In the rows, 128 means zero.
Known rows, with every step that occurs:
nudire, biku, telebil: [122 130 105 132 124 145 129 167  68 133  92 129 129  78 144 104 126  95
 116 113  89 104 155 175]
zulef, telebil, biku: [136 125  98 127 114 135 137 132  60 131  81 121 145  75 113 124  87  73
 112  95  85  91 183 175]
telebil, nozo, nudire, zulef: [148  95 125 142 123 137 103 111 103 108  97 153 163  88 143  97 122 143
 145 136  97 150 177 173]
biku, telebil, nozo: [140 123 106 106 128 143 106 154  91 120 130 120 134  94 150 102 130 132
 134 129  93 110 168 153]
teti, zunif, zulef: [172 147 113 160 129 135 162 140  86 123 116 123 104  97 145 119 129 121
 105 116  73 136 159 136]
nudire, nozo, kuva: [103 126 138 157 105 149 134 158  95 121  97 115 177  76 159  95 103 123
 153 111 122 114 167 201]
teti, zunif: [135 117 100 145 122 158 149 155 108 122 106 115 124  85 131 127 112 120
 100 113  72 132 147 144]
zunif, zulef: [175 143 119 151 123 103 150 145  79 105 108 140 117  95 134 118 121 119
 127 128  92 130 164 146]
nozo, telebil, biku: [131 122 103 134 118 114 136 130  64 127  70 124 148  60 139 112  78  94
 108 100  93  70 176 165]
telebil, biku, nudire: [130 129 123 147 124 146 132 149  65 112  75 170 170  51 145 126  73  90
 107  99 107 101 188 180]
nozo, telebil: [140 118  93 138 125 113 141 148  81 124 108 102 131  75 128 111  90 128
 133 116  94 109 140 154]
biku, telebil, nozo, nudire: [129 121 111 112 134 159 110 144  83 129 115 130 156  71 161  98 114 148
 137 120 106 119 168 167]
biku, nudire, zulef, telebil: [158 115  96 161 135 151 126 122  66 129 127 125 145  88 109 115  98  95
 155 105  93 160 153 190]
zunif, zulef, telebil, biku: [166 149 108 141 119 118 149 121  43 133  89 127 127  85 125 119 100  74
 113  98  85  95 192 168]
zunif, zulef, nudire, nozo, kuva: [119 156 146 180 111 131 143 151  63 130  99 124 178  82 158  85  99 125
 165 103 138 138 184 209]
biku, nudire: [138 125 116 150 131 147 136 167  83 107 108 153 156  66 136 127  86 120
 128 113 108 136 156 171]
zulef, nudire, biku: [107 130 121 155 111 124 138 175  71 120  60 153 157  81 120 109 103 108
 114 118 108 141 178 183]
kuva, nozo, telebil, biku, nudire: [117 139 116 146 124 148 120 156  55 125  85 150 171  59 172 106  77 104
 101  99 119  79 190 179]
nozo, kuva: [133 121 119 143 107 140 144 144  85 120  86 122 155  72 121 112  92 128
 146 115 107 119 160 191]
nudire, zulef, telebil: [160 105  91 148 123 130 126 117  81 126 118 110 130 102  96 115 113  93
 151 115  79 150 150 178]
zulef, nudire, nozo: [ 93 128 127 161 115 129 122 181  95 111 103 130 182  84 148 103  99 110
 141 113 126 142 171 182]
biku, nudire, nozo: [106 131 135 164 127 154 124 182  95 107 120 141 180  71 177 109 101 112
 136 112 122 129 165 180]
zunif, teti: [131 117 122 138 117  99 144 178  84 111  89 137 123  78 128 145 112 103
 116 132 101 131 171 170]
teti, zunif, zulef, nudire: [153 154 111 171 129 130 157 147  71 131 106 131 127  93 127 113 106 122
 119 107  95 161 170 157]

Rows:
[111 124 112 153 124 122 131 163  91 124 119  93 154  77 168  96 102 122
 139 113 110 105 147 165]
nudire, nozo, telebil
[160 106 106 130 121 134 107 119  91 120 131 113 136 116 118 101 130 123
 150 130  81 145 176 164]
nudire, zulef, telebil, nozo
[ 97 132 110 163 125 120 128 168  76 133 112  98 171  74 155  90  85 122
 149 104 125 124 156 179]
zulef, nudire, nozo, telebil
[177 149  99 145 128 118 155 137  57 130 128 105 110 102 113 118 115 106
 140 111  85 137 158 157]
zunif, zulef, telebil
[136 111 100 145 120 152 109 126  78 129 110 123 154  98 125 102 118 112
 141 118  99 149 165 191]
kuva, nozo, nudire, zulef, telebil
[122 157 112 185 135 131 150 154  66 149 127  90 144  84 174  84 103 126
 134  95 110 134 160 165]
teti, zunif, zulef, nudire, nozo, telebil
[100 133 142 161 122 154 121 167  78 113  91 157 192  59 186 109  90  86
 117  98 122  97 192 189]
telebil, biku, nudire, nozo
[ 97 140 149 168 113 168 131 149  65 129  80 145 202  50 182  96  79 102
 140  88 134  94 196 222]
telebil, biku, nudire, nozo, kuva
[142 111 103 145 120 143 124  95  57 136  71 137 161  69 118 112  88  76
 127  93  89 113 187 198]
nozo, nudire, zulef, telebil, biku
[104 127 118 148 116 122 127 144  72 129  81 117 167  63 173  98  88  89
 114  97 107  66 184 174]
nudire, nozo, telebil, biku
[133 119 119 165 123 140 102 120  64 120  85 161 170  75 164  97  97  93
 117 109 109 103 191 191]
kuva, nozo, telebil, biku, nudire, zulef
[174 151  92 155 133 147 167 134  64 146 136  91  97 104 122 118 123 109
 120 101  68 144 154 148]
teti, zunif, zulef, telebil
[151 125 122 152 123 169 120 110  62 139 124 119 166  89 131  90 102 136
 174 108 109 146 184 210]
biku, nudire, zulef, telebil, nozo, kuva
[114 131 108 134 130 159 130 158  60 141  81 137 146  60 155  99 115 110
 120 108 100 111 156 188]
nozo, nudire, biku, telebil
[115 137 118 124 124 145 109 166  67 134 100 136 149  91 150  88 128 126
 127 121 104 122 188 175]
zulef, nudire, biku, telebil, nozo
[130 101 121 149 114 141  99 131 102 104  87 160 167  91 147 101 124 125
 129 136 107 143 172 184]
kuva, nozo, nudire, zulef
[128 116 109 140 111 150 106 110  62 132  72 143 168  83 137 104 105  80
 114 103  98 106 200 199]
kuva, nozo, nudire, zulef, telebil, biku
[134 164 107 164 136 154 148 155  43 157  99 127 118  84 151  94 128 100
 110  96  91 134 167 176]
teti, zunif, zulef, nudire, biku, telebil
[149 114 113 170 132 132 119 103  58 125  83 155 164  60 147 104  80  88
 131  99 100 111 177 191]
nozo, telebil, biku, nudire, zulef
[121 136 128 127 113 162 122 145  65 141  93 121 151  82 159  82 125 137
 142 116 105 100 185 197]
nudire, biku, telebil, nozo, kuva
[173 148 107 136 131 150 144 133  75 139 146  96 107 117 141 104 139 138
 123 117  72 139 179 137]
teti, zunif, zulef, telebil, nozo
[142 159 127 137 130 130 120 155  51 136 108 141 134 100 162  82 139 128
 129 122 105 127 196 169]
zunif, zulef, nudire, biku, telebil, nozo
[160 116 111 143 132 153 108 124  78 124 139 128 150 104 130 102 117 124
 154 120  92 154 179 176]
biku, nudire, zulef, telebil, nozo
[121 157 126 169 122 105 136 136  43 137  82 126 166  68 174  87  86  91
 125  91 120  89 199 181]
zunif, zulef, nudire, nozo, telebil, biku
[134 136 106 144 129 158 139 141  46 133  94 143 161  58 130 126  70  80
 119  85 102 107 183 189]
zulef, telebil, biku, nudire
[126 130 118 114 123 147 110 163  79 127 106 131 135  94 162  92 142 126
 118 129  89 105 181 162]
nudire, biku, telebil, nozo
[134 130 117 118 117 160 118 137  76 135 116 111 151  82 148  90 114 143
 155 116 107 105 174 187]
biku, telebil, nozo, kuva
